What can hang from each mark
rogugi: ralid
datupa: vamif
voni: gopef gulip
vamif: datupa ralid
ravipe: gopef ralid sidotu
kibig: ralid
gulip: ravipe
ralid: fevar ravipe rogugi
sidotu: ravipe

Known rows, with every way that one mark hangs from another
rogugi(ralid): [  2 -12  -6 -12   2   0   8   0   1  -5 -11 -11  -7  -7  -5  -2   0  -3
   3  -3  -5  -5   1  -8  10]
vamif(datupa ralid(ravipe(sidotu))): [ -4  12  12   5 -21  27   8 -12   2  16  18   1 -11  10   5 -11   1  15
  -2   1 -10  14  12 -10 -43]
sidotu(ravipe(gopef)): [ -4   6  15  -1 -12   6  -5  -6   1  14   3   5  -8   7  -2  -7   5  -3
   2  -1   2   7  -9  -3  -4]
voni(gopef gulip(ravipe(ralid sidotu))): [ 12   3 -10  22 -19  16   9  13   6  25  -7  29 -12   1   5   2   9   3
 -14  26  -4 -26   2  35 -30]
ralid(ravipe): [ -1  -1  -4   6   2   2   0  -7   8   4   9   2   5   8   7   1   5   5
  -3   2   1  15   0  -9 -14]
kibig(ralid(fevar ravipe(sidotu) rogugi)): [ 13   3  -1  19 -11  20  -8  -7   2  -5  25   2   0  11  -4  -4   2  27
  -8   2 -15  34   3  19 -29]
voni(gopef): [  9   1 -10   6   3   4   4  -1  -3   5   1  -1   0  -1   2   1   5  -2
  -5  14   2 -10  -6   4  -1]
voni(gulip): [  1  -4  -7  22  -2  -5   2   7   2   4  -6  11  -6  -3   1   3   3   0
   0  12  -3 -13   1  15 -11]
gulip(ravipe(gopef sidotu)): [  0  13  11   0 -13  12  -6   9   5  16   0   3  -4  10   6  -4  -1   1
  -4   9  -7  -5   8  13 -16]
sidotu(ravipe): [ -1  -4   8   1 -15   3   6  -8   0   8   0  24  -3   2  -4  -3   6  -1
   1 -10   2  -9 -13   1   3]
ravipe(gopef ralid(fevar) sidotu): [  1  19  12   5  -9  29 -15  -1   1   7  16 -17 -21  14   4  -8   3  18
  -7   2  -2  30  16  13 -33]
ralid(fevar ravipe(gopef) rogugi): [  7   6   2  22  12  18 -15  -7  -1  -6  25 -18  -2  23   1  -4   1  18
 -12   7 -18  45   3  11 -19]
rogugi(ralid(fevar ravipe(gopef sidotu))): [  4   0  -3   6   3  19  -2 -10   5  -3  13 -21 -13  13   6  -6   4  14
  -2  -2 -11  21  10  -5 -19]
voni(gulip(ravipe)): [  4  -6  -5  18  -6  -3   8  11   5  15 -14  21  -1  -1  -1   3   2  -2
  -6  13  -9 -21  -2  24 -10]
vamif(datupa): [ -4   5   8  -4  -5  10   8  -4  -6   5   1   3 -10   3  -2  -5  -3  -1
  -1  -3 -11  -1   5 -11 -15]
ravipe(gopef ralid(fevar)): [  2  12   9  -2   3  21 -13  -2   0   9   8 -31 -18  13  -3  -9   3  12
  -8   3   0  42   8   5 -21]
kibig(ralid): [  5   2   1  -8  -9   0  -1   1   3   6  -3 -12  -1  -7  -9  -4   1   5
   2   4   3  17  -3  -1  -7]
rogugi(ralid(fevar ravipe(gopef))): [  5  -4  -5   1  13  13   0 -11   4  -1   6 -33 -11  11  -1  -7   4  10
  -3   0  -9  30   4 -10  -9]
sidotu(ravipe(gopef ralid(fevar rogugi))): [  4   6  17   6 -12  25 -11  -5  -3   9  12   0 -17  15  -9 -10   5  13
 -10  -4  -9  34  -5  17 -14]
sidotu(ravipe(ralid)): [ -1  -1  11  -7 -21  12   4  -6   4  16  -1  20 -12   2  -5  -5   7   3
  -3  -9   6   7  -9   2  -9]
voni(gopef gulip(ravipe)): [ 13  -4 -15  24  -4   1  13  10   3  21 -13  20  -2  -1   0   4   7  -5
 -12  28  -6 -31  -8  28 -10]
datupa(vamif(ralid(ravipe))): [  6  -9   5   2  -4   8  13 -14   2  13   8 -35  11   1   1  -5  -1   4
  -4  18   9   8   0 -11 -31]
datupa(vamif(ralid(fevar ravipe))): [ 12  -9   3   8   2  16  14 -20  -2   8  14 -39   9   7  -1  -7  -1  13
  -7  13   3  14   0  -3 -33]
datupa(vamif(ralid(ravipe(sidotu) rogugi))): [  9  -6   8  13 -12  18   5  -8  -1   3  18 -20  10   5   3  -3  -3  11
  -6  20  -4   5   6   5 -39]
gulip(ravipe(gopef ralid(fevar) sidotu)): [  5  15  13   0 -13  29  -7   5   4  18   5  -4 -14  15   1  -8   1  14
 -12   4  -7  17  11  23 -28]
vamif(ralid): [  2   3   5  -2  -8   9   2  -3   0   8   3 -15  -2  -2  -5  -7  -1   8
  -1   4   3  12   1   3  -6]
ravipe(sidotu): [ -1   6   3   7 -11   8  -3   1   1  -3   8  15  -4   2   7   1   0   5
   2  -1  -2 -12   8   7 -11]

Rows
[ -1  11   9  19  -6  16 -19   1   5  -1  25   1  -2  17  11   0   2  12
  -6  12 -14  27  11   6 -29] : ralid(ravipe(gopef sidotu) rogugi)
[  8   6   6   2 -16  26   3   2   3  13   3  15  -8  11   0  -5   1  15
 -13  -4  -8   1   8  28 -22] : gulip(ravipe(ralid(fevar) sidotu))
[ -1  17  16   5 -15  25 -21  11   2   4  14  -6 -17  11   4  -4   1  11
  -7  11  -9  29  16  15 -30] : ravipe(gopef ralid(rogugi) sidotu)
[ 10   1  -5   5  -1   9   0 -12   5   5  12 -15   1   6  -6  -6   5  19
  -5  -1  -1  38  -4   0 -20] : kibig(ralid(fevar ravipe))
[ 10 -11   6   9  -3  12   7  -9  -1   5  13 -30  13   3  -2  -3  -3   7
  -8  21  -2  14   0  -1 -31] : datupa(vamif(ralid(ravipe rogugi)))
[  8   7   6  14 -13  30 -10   1  -3  -9  18  11 -13  12  -1  -2   0  23
 -11  -4 -14  18  12  31 -24] : ravipe(ralid(fevar rogugi) sidotu)
[  6  11   6  27   1  25 -18  -6   0  -8  32  -6  -5  25   7  -3   2  23
 -11   5 -20  34  10  17 -30] : ralid(fevar ravipe(gopef sidotu) rogugi)
[ -5  14   6  10  -6  12 -12  -4   9   8  19  -5  -4  15  15  -2   5   8
  -1   8   0  20  10  -7 -31] : ralid(ravipe(gopef sidotu))
[  7   2  -1  10   0  19   3 -16   3   7  17 -18   0  12  -3  -8   3  22
  -8   0  -1  33   1   4 -19] : vamif(ralid(fevar ravipe))
[ -2   1  -1  -3  -3  11  -3  -3  10   2   6 -15 -10   6   8  -3   4   4
   2   4  -6  13   9 -14 -18] : rogugi(ralid(ravipe(gopef sidotu)))
[  5  17  14  13  -9  33 -21   4  -3  -2  21 -12 -20  17   1  -6   1  21
 -11   5 -13  35  16  25 -32] : ravipe(gopef ralid(fevar rogugi) sidotu)
[ 15 -11   4  16   2  19   8 -15  -5   0  18 -35  10   9  -5  -5  -3  16
 -11  16  -7  20   0   8 -32] : datupa(vamif(ralid(fevar ravipe rogugi)))
[ 11   4   7   9 -16  29  -2   7   0   5   8  20  -7  13  -3  -3  -1  18
 -17  -1 -18   7   8  39 -20] : gulip(ravipe(ralid(fevar rogugi) sidotu))
[  2   2   1  21  -9  14  -8  -1   5  -8  22  20   4  13   9   3   2  13
  -7   4 -14  12   7  11 -23] : ralid(ravipe(sidotu) rogugi)
[ -5   8  18  -8 -19  15  -6  -4   4  21   2   1 -17   7  -3  -9   8   1
  -3  -2   7  23  -5  -3 -15] : sidotu(ravipe(gopef ralid))
[  7  14   4   8  -8  18 -12  -9   7   8  21 -22  -6  13   1  -8   5  22
  -3   5  -3  41   5   2 -36] : kibig(ralid(fevar ravipe(gopef sidotu)))
[  0   9   6  15 -19  14  -4  15   9  25  -6  13 -16   6   5  -2   5   4
  -8  20  -6  -3  11  27 -35] : voni(gulip(ravipe(gopef ralid sidotu)))
[  8  -3  10   7 -16  22  -1  -8  -4   3  10  19 -12  10 -11  -6   5  14
 -11 -12  -9  19  -9  22  -8] : sidotu(ravipe(ralid(fevar rogugi)))
[ 15  -4 -11  23  -9  12   7  15   3  21  -9  21  -8   1  -4   3   7   1
 -19  30 -12 -11  -4  39 -19] : voni(gopef gulip(ravipe(ralid(rogugi))))
[  0  14   6   1 -15  11 -12  -3  11  14  15 -15  -5   6   4  -6   5  12
   0  12   2  35   5  -8 -36] : kibig(ralid(ravipe(gopef sidotu)))
[  2  14   4  19   1  21 -12 -11   4   2  26 -10  -7  22  12  -4   5  19
  -5   1  -7  27  10   4 -31] : ralid(fevar ravipe(gopef sidotu))
[  6  11  10   7   3  25 -18   3  -3   1  13 -26 -16  15  -7  -7   0  16
 -13   7 -11  48   8  18 -19] : ravipe(gopef ralid(fevar rogugi))
[  0   7   4  22 -13   6  -3  14   6  19  -5  15  -9   6   6   1   2   1
  -4  20 -10 -17   7  26 -25] : voni(gulip(ravipe(gopef sidotu)))
[ -1  15  15  -7 -19  22  -7  10   8  24  -1   1 -12   9   4  -6   1   5
  -8   9  -3  11  11  14 -27] : gulip(ravipe(gopef ralid sidotu))
[ 10  -4  -5  24   9  15  -5  -9  -1 -11  23   1   4  18  -1   0   1  20
 -13  -1 -17  30   0  15 -13] : ralid(fevar ravipe rogugi)
[  0  -8  -7   0  -6   8   7  -5   9  -3   4   1  -6   2   7   0   4   6
   2  -3  -6   0   7 -11 -12] : rogugi(ralid(ravipe(sidotu)))
[  1   3   1  16  -4  -1  -1  13   5  21 -11   3  -7   4   0   0   2  -3
  -5  21  -8  -8   1  20 -16] : voni(gulip(ravipe(gopef)))
[ 15  -1   0   9  -3  11  -6  -1  -5  -7   9 -11  -1   2 -16  -5  -2  18
  -7   1 -14  29  -3  21  -6] : kibig(ralid(fevar rogugi))
[  8   5  12  10  -7  29   6  -8 -13   0  15 -13 -13  11 -14 -13  -7  20
  -9  -2 -26  24   7  14 -20] : vamif(datupa ralid(fevar rogugi))
